Each row was made from one walk, in order. Every step used is in the known rows, and no mark comes twice. Write each row's walk.
Known rows:
bege rusuk: [ 0.70 -1.51  1.55  0.45 -2.39 -1.43  1.28  1.11 -1.62  1.49 -0.39  0.80
 -3.83 -1.29  0.01  1.13 -1.52  1.67 -0.83 -2.40 -3.32  0.08  2.45 -0.02
 -3.26]
simeg rusuk bege: [-0.31 -1.40  0.83  0.50 -3.33 -2.98  3.69 -3.33  0.73 -1.12  0.76  0.86
 -1.40  0.59 -1.24  0.91 -1.14  2.26 -3.86 -3.20 -2.22  1.81  0.43 -2.96
  1.40]
simeg rusuk: [-0.18 -2.95  0.56  0.95 -2.29 -3.64  1.84 -1.35  0.06 -2.16 -0.14 -0.57
 -0.83 -0.42 -1.25 -0.11 -0.91  2.12 -3.12 -4.51 -1.35  1.42 -1.18 -2.00
 -0.23]
nipep rusuk simeg: [-0.27  2.42  0.95  3.29 -2.68 -0.32  2.49 -0.18 -1.70  1.78 -1.26 -0.44
 -1.57 -0.88 -5.14 -1.73  0.56  1.00 -4.43 -1.18 -1.79 -1.35  1.22 -0.06
  1.71]
lofe keme segi daref bege rusuk simeg: [-1.20  1.34  3.43  2.37 -5.29  0.71  2.24 -1.03 -1.40 -2.46 -0.17  3.23
  2.70 -1.20 -5.26  4.03 -4.86  0.76 -3.18 -1.85 -6.60 -4.83  0.29 -1.36
 -3.11]
lofe keme: [-0.54  0.81  0.27  2.14  0.77 -2.19  1.20 -0.04  0.54 -3.09  0.73  0.09
  0.41  0.60 -1.64 -0.05 -1.92 -0.05 -2.13  0.83 -1.35  1.23  0.20 -0.12
 -0.51]
rusuk bege keme segi daref nipep: [ 1.24 -1.83  1.30 -1.35 -5.29  0.08  1.59 -0.48  1.55  0.29  0.40  0.93
  0.62  1.60 -1.59  3.37 -3.59 -0.49 -0.74 -3.82 -7.35 -1.27 -0.01 -1.14
  0.69]
nifer daref segi: [-0.45  0.43 -0.73  0.34 -0.10 -1.54  4.11 -2.95  2.92 -1.32 -0.59 -0.93
 -0.83 -1.88 -1.25 -2.41  2.08  1.32 -2.56 -1.19 -0.45  1.53 -2.15  0.62
 -0.21]
keme nipep rusuk: [ 1.45 -1.15  0.03  1.35 -3.62 -1.39 -0.12  3.43  0.20  2.48 -0.18 -1.26
  0.71 -1.44 -2.03  0.13  0.45 -0.73 -1.28 -2.52 -1.67  2.22  4.49  0.04
 -0.87]
lofe keme nipep rusuk simeg: [-1.27  2.46  1.28  5.05 -1.74 -1.20  0.95  2.79  0.77  0.01  1.20 -0.38
  3.77 -1.13 -5.70  0.22 -0.88 -0.06 -4.10  0.20 -1.36  1.57  4.75 -0.11
  0.85]
simeg rusuk bege keme: [-0.29 -1.42  1.64  0.46 -1.17 -4.00  1.92 -1.65  3.50 -2.12  1.37  0.56
 -2.11  1.96 -2.01  1.62 -1.73  2.61 -0.92 -4.74 -3.94  4.32  0.83 -3.28
  1.17]
segi keme lofe: [ 1.37  0.03 -0.13 -0.53 -0.29  0.86  0.26 -1.94 -1.02 -3.79 -1.71  0.69
 -1.08 -2.43  1.84 -0.45 -0.07  0.10 -0.37 -1.69 -3.21 -0.90 -0.44  0.29
 -2.49]
nifer daref nipep rusuk: [ 0.39 -3.01 -0.99  0.06 -2.66  1.44  3.64 -3.28 -0.49  3.39 -2.71 -3.28
 -0.16 -2.21 -2.58 -1.03  1.17 -0.72 -3.09 -2.22 -1.66 -0.90  1.68  0.86
  0.50]
bege keme segi daref nipep rusuk: [ 2.14 -2.45  1.49 -1.08 -4.83 -0.36  0.24  1.46 -1.36  1.30 -2.60 -1.65
  0.35 -1.22 -3.79  2.19 -2.13 -0.96  0.45 -4.73 -6.27 -2.11  0.40  0.22
 -0.73]
nifer daref nipep: [-0.33 -4.06 -1.47  0.01 -1.89  1.51  3.17 -3.34  1.60  1.13 -0.56 -1.93
  0.51 -0.45 -0.69 -0.95  0.07 -0.27 -3.54 -2.36 -2.08 -0.35 -0.37  0.25
  0.18]
nipep rusuk bege keme segi: [ 0.83  1.58  2.55 -0.29 -3.66 -0.52  2.15  2.08  0.05  0.58  0.39  0.31
 -3.88 -1.18 -3.29  2.79 -0.68 -0.27  0.12 -2.09 -6.58  3.19  4.53 -0.97
 -0.83]
keme segi rusuk simeg: [-0.64 -1.13  2.04  2.78 -3.36  1.00  2.55  2.91  0.32 -3.76  2.82  2.42
  1.81 -0.40 -2.79 -0.30 -0.13  1.22 -7.35 -0.84 -3.37 -1.73 -0.18 -0.71
 -2.79]
segi rusuk: [ 1.15 -2.92  0.14  0.75 -0.10 -1.51  1.00  1.07  1.81 -2.19  1.34  1.55
  1.16  1.56 -0.23 -1.23  0.20  0.89 -3.95 -0.81 -0.75 -0.43 -0.71 -0.39
 -2.66]
nifer daref bege rusuk simeg: [-1.77 -0.58  1.34  2.10 -2.96  2.62  3.79 -3.42  2.12  1.18 -0.02  1.30
 -1.19 -0.98 -3.95  0.62 -0.85  1.80 -3.64 -3.15 -4.54 -1.84  1.08 -1.27
 -2.21]
lofe keme nipep: [-0.47 -0.63  0.06  2.72 -0.58 -2.22 -0.34  3.19  2.77 -2.19  2.68  0.04
  3.62  0.34 -1.20  1.07 -2.07 -0.83 -1.66 -0.08 -1.55  3.40  2.72 -0.38
 -1.01]
lofe keme segi rusuk simeg: [-2.00  0.51  2.48  4.15 -1.24  0.03  2.67  2.47  0.68 -6.32  3.25  2.67
  4.12 -0.41 -3.72  0.69 -1.61  0.88 -7.18  1.63 -2.72 -0.97  0.52 -0.70
 -3.09]
segi keme nipep rusuk: [ 1.05 -0.22  0.63  0.47 -3.52 -1.71  0.20  1.00 -1.39 -0.30 -1.82 -0.63
  2.95 -2.49 -0.56 -1.15  0.51 -2.03  0.93 -1.95 -1.72  2.01  3.26  2.11
 -2.01]
nifer daref: [ 0.68 -2.59  0.08  1.00  0.08 -0.93  1.96 -2.32  2.57 -0.89 -0.98 -1.01
 -0.39 -0.35  0.60 -2.02  1.15  0.20 -4.00 -1.53 -1.29  0.93 -0.54  0.56
 -1.43]
nipep rusuk: [ 1.36  0.18  0.21  0.80 -2.19 -1.40  1.66  0.20 -1.95  1.69 -2.01 -1.26
 -2.51 -1.28 -2.41 -0.92  0.56 -0.03 -1.59 -1.59 -1.38  0.07  1.86  0.40
 -0.08]

Write each row's walk:
[ 1.51 -2.73  3.72 -0.53 -4.00 -4.50  1.09 -1.27  2.21 -3.69 -0.31  1.32
  0.45  0.92 -1.00  3.31 -2.79  1.81 -2.24 -5.71 -6.08  1.02 -0.64 -2.60
 -0.79]	simeg rusuk bege keme segi daref
[ 1.02 -0.32  0.17 -0.93  3.46  0.38  2.70 -2.38  8.22 -3.15  2.04  1.73
 -1.13 -0.39 -0.89  0.90  2.55  3.52 -2.42 -0.96 -3.46  2.48  1.08 -2.26
 -2.57]	nifer daref segi rusuk bege keme lofe
[-0.12 -0.04  0.87 -1.12 -6.05  1.69  3.41  1.31 -0.99  2.72  0.69 -0.65
 -2.82 -1.33 -4.21  3.74 -1.95 -0.89  0.45 -2.68 -7.24  1.71  4.73 -1.43
  0.67]	daref nipep rusuk bege keme segi
[ 0.24 -1.44 -0.86 -0.24 -3.71  1.86  5.49 -5.49  0.36  4.68 -1.97 -1.79
 -0.89 -1.03 -2.35  0.14  0.88 -0.53 -3.61 -0.88 -2.56 -0.40  3.66 -0.16
  2.28]	nifer daref nipep rusuk bege
[ 2.18 -1.97  2.65 -0.01 -2.23 -2.70 -1.38  2.37  1.77 -3.12 -0.89  0.35
  0.29  0.71 -0.53  1.31 -2.27 -0.07 -0.65 -4.16 -5.88 -0.22 -1.78  0.01
 -2.51]	bege keme segi daref
[ 2.59 -0.91 -0.02 -1.29  0.47  0.76 -2.13 -1.09  4.46 -1.83 -1.09  0.95
 -0.63  1.95 -2.57  2.39 -2.37  0.64  1.36 -5.75 -6.26 -2.36 -2.22 -2.96
 -1.15]	segi daref bege keme lofe
[-0.19  2.38  0.33 -0.36 -3.22 -1.28  5.12 -4.59  2.20  0.04 -1.70 -0.18
  3.39 -3.96 -0.85 -1.47  3.02 -0.66 -0.13 -0.16 -1.16  3.53  3.56  2.13
 -0.03]	nifer daref segi keme nipep rusuk bege
[-0.81  0.29  2.22  2.88 -3.13 -0.24  2.08  0.76 -1.24  1.51  0.42  1.58
 -3.10 -0.95 -2.53  0.16 -1.53  2.85 -3.90 -1.91 -3.58 -1.47  2.10 -0.39
 -1.47]	bege rusuk simeg
[ 0.40 -1.08 -1.33 -0.21 -4.31  1.03  2.84 -0.46 -2.81  3.82 -1.70 -2.16
 -1.55 -1.46 -3.84 -0.07 -0.57 -0.60 -1.05 -2.16 -2.20 -1.29  1.76 -0.05
  1.72]	daref nipep rusuk
[ 2.46 -1.45  0.53 -0.17 -3.01 -1.75 -2.11  1.74  4.15  1.74 -1.21 -0.49
  3.34  1.79 -4.87  1.71 -1.72 -1.41  2.57 -6.01 -4.65  0.53  1.23 -1.23
 -0.57]	segi daref bege keme nipep rusuk
[-0.51 -0.06  2.00  1.23 -1.75 -0.53  3.45  0.61  1.24 -5.03  3.59  3.45
  2.78  0.30 -0.90  2.76 -1.84 -0.17 -4.91  2.70 -3.46  0.93  2.52 -1.35
 -3.09]	lofe keme segi rusuk bege
[ 1.37 -1.59 -0.45 -1.19 -0.44  3.37  2.29 -3.49  3.53  3.27 -1.30 -2.15
 -3.38 -1.65 -2.44  2.61  0.78  0.78 -1.02 -2.91 -5.90  0.71  5.02 -1.86
  0.67]	nifer daref nipep rusuk bege keme lofe
[-0.94  1.62 -0.56 -0.11 -2.91 -2.21  2.10  0.43  1.04 -2.94  0.73  0.78
  3.21 -2.51 -0.25 -1.62  0.42 -0.62  1.66 -1.54 -1.20  2.88 -0.46  1.67
 -0.73]	daref segi keme nipep
[-1.06 -0.13  0.81  2.78 -1.66  1.37  0.85  0.59  6.87  1.19  0.84 -1.35
  2.67  0.14 -7.04  0.17  0.53 -0.43 -1.25 -4.81 -4.74  2.95  3.22 -1.45
  0.01]	nifer daref bege keme nipep rusuk simeg
[ 1.30 -1.14  0.87  1.22 -1.24 -2.43 -1.77  5.23  3.09  1.40  0.37 -1.65
 -0.16 -0.18 -2.87  0.79 -0.29 -0.47  1.57 -3.77 -3.60  4.80  4.68 -0.29
 -1.33]	bege keme nipep rusuk
[-0.06  0.11  0.10  0.06 -0.53 -2.53  1.44  3.32  7.87 -1.38  5.12  2.85
  2.49  2.02 -2.33  1.13  0.26  1.84 -0.11 -1.39 -2.96  5.29  2.56 -1.95
 -0.83]	daref segi rusuk bege keme nipep
[-0.03 -1.64 -0.34  0.27  1.36 -1.48  3.82 -2.25  4.43 -2.97  0.49  0.55
  1.93 -0.82 -1.01 -2.76  2.98  2.02 -4.45 -0.38  0.56  0.63 -2.19  0.43
 -2.57]	nifer daref segi rusuk
[ 0.63  0.72  0.60  0.42 -0.39 -1.84  1.26 -0.21  3.88 -0.31  1.68  1.19
 -3.18  2.79 -1.45  0.75 -1.38  0.82  0.05 -2.04 -4.66  3.42  1.62 -1.50
  0.81]	rusuk bege keme
[ 0.43 -4.24  2.19 -1.34 -6.03 -2.12  2.40 -2.17  1.23 -1.61  0.03  0.32
  1.29  0.80 -2.28  4.10 -3.80  1.19 -1.63 -6.46 -6.95 -0.36 -0.69 -3.17
  0.61]	simeg rusuk bege keme segi daref nipep
[ 2.30 -1.83  1.79 -0.07 -4.32 -1.73  0.47  0.62 -1.35 -2.02 -1.67  0.70
  0.98 -0.60  0.41  0.64 -1.68 -0.42 -3.42 -2.76 -3.79 -2.75 -2.04  0.22
 -2.28]	keme segi daref
[-1.83  1.05  1.08  1.90 -4.52  1.98  3.21 -0.91 -0.25  1.56  1.03  2.53
 -2.30 -0.14 -5.24  1.29 -2.50  1.99 -2.13 -3.17 -5.11 -2.39  1.17 -2.03
 -1.01]	daref bege rusuk simeg
[ 1.19 -0.37  2.37  1.26 -1.98 -2.50  0.43  0.18 -1.02 -4.79 -1.09  0.84
  3.15 -0.65 -0.72  1.61 -2.99 -0.90 -3.23 -0.41 -3.30 -2.05 -1.27  0.43
 -2.20]	lofe keme segi daref
[-0.95  3.01 -0.43 -0.56 -1.56 -2.37  3.79 -3.00 -0.87 -3.60 -1.27  1.00
  0.16 -2.21 -0.81 -2.72  0.46  0.25  1.17 -0.77 -0.95  0.77 -3.26  1.94
  0.04]	daref segi keme
[-0.09  1.58  0.30 -0.37  0.79 -2.45  3.28 -0.11  5.66 -2.43  3.33  2.92
 -0.74  2.29 -2.92  0.00  0.38  2.64 -0.27 -0.67 -2.65  3.32 -0.26 -1.49
 -0.17]	daref segi rusuk bege keme
[ 0.25  0.35  0.54  2.50 -1.43 -2.26  0.04  3.36  0.47  0.06  0.47 -1.17
  2.81 -1.63 -3.09  1.01 -0.98 -1.10 -1.17  0.03 -1.02  2.85  5.30  0.18
 -0.91]	lofe keme nipep rusuk
[ 1.26  0.40  0.21  0.87 -4.63 -1.06  1.65  1.45  0.80  3.75  0.87  0.21
  0.14 -0.38 -1.95  1.26  0.22 -0.62 -1.66 -1.30 -2.61  2.62  6.31 -0.84
  0.82]	keme nipep rusuk bege
[ 0.10  1.99  0.72  2.16 -2.34 -1.76  1.68  1.10  1.30  1.27  1.43  0.42
  2.48 -0.41 -2.95  2.15 -1.14 -0.84 -1.70  1.30 -2.11  3.33  6.83 -0.87
  0.64]	lofe keme nipep rusuk bege
[ 1.29 -1.20  0.28  0.44 -1.13 -0.96  2.76 -1.08  2.45 -1.02  2.20  3.03
  0.57  2.53 -0.28 -0.19  0.02  1.03 -4.41  0.38 -1.65  0.18  0.95 -1.46
 -0.92]	segi rusuk bege
[-0.10  2.63 -0.07 -0.11 -3.63 -2.26  2.65  0.35 -1.19 -0.62 -1.49 -0.57
  2.51 -4.17 -2.31 -1.45  1.58 -0.69  2.24 -1.38 -0.83  2.53  1.80  2.19
 -0.44]	daref segi keme nipep rusuk
[ 2.47 -0.61  0.37 -0.98 -3.33 -1.31  1.42 -2.96  1.10  3.87 -2.57 -0.43
 -0.17  2.23 -3.86  1.52 -1.74 -0.04  0.45 -3.32 -4.79 -1.69  1.27 -0.63
  2.84]	segi daref nipep rusuk bege keme
[-1.40  2.02  0.20  2.55 -0.59 -1.08  4.21 -0.13  2.21 -2.74  2.40  2.41
  1.58  0.28 -4.86 -2.65  1.39  3.30 -5.68 -0.04 -0.40 -1.17 -2.46 -0.79
  0.48]	daref segi rusuk simeg
[ 0.26 -1.43  0.02 -0.38 -1.48  0.95  3.50 -3.73  3.28  3.61 -1.26 -2.14
 -1.50  0.21 -3.20  0.70  0.41  0.00 -0.63 -2.34 -4.38  2.12  3.75 -0.40
  1.64]	nifer daref nipep rusuk bege keme
[ 2.40 -2.10 -0.49 -0.49 -4.36 -0.70  1.43 -2.63 -2.85  3.67 -4.14 -1.68
  1.28 -0.20 -3.15 -0.18 -0.81 -0.58 -1.87 -3.08 -1.98 -4.61 -0.67  0.77
  1.79]	segi daref nipep rusuk
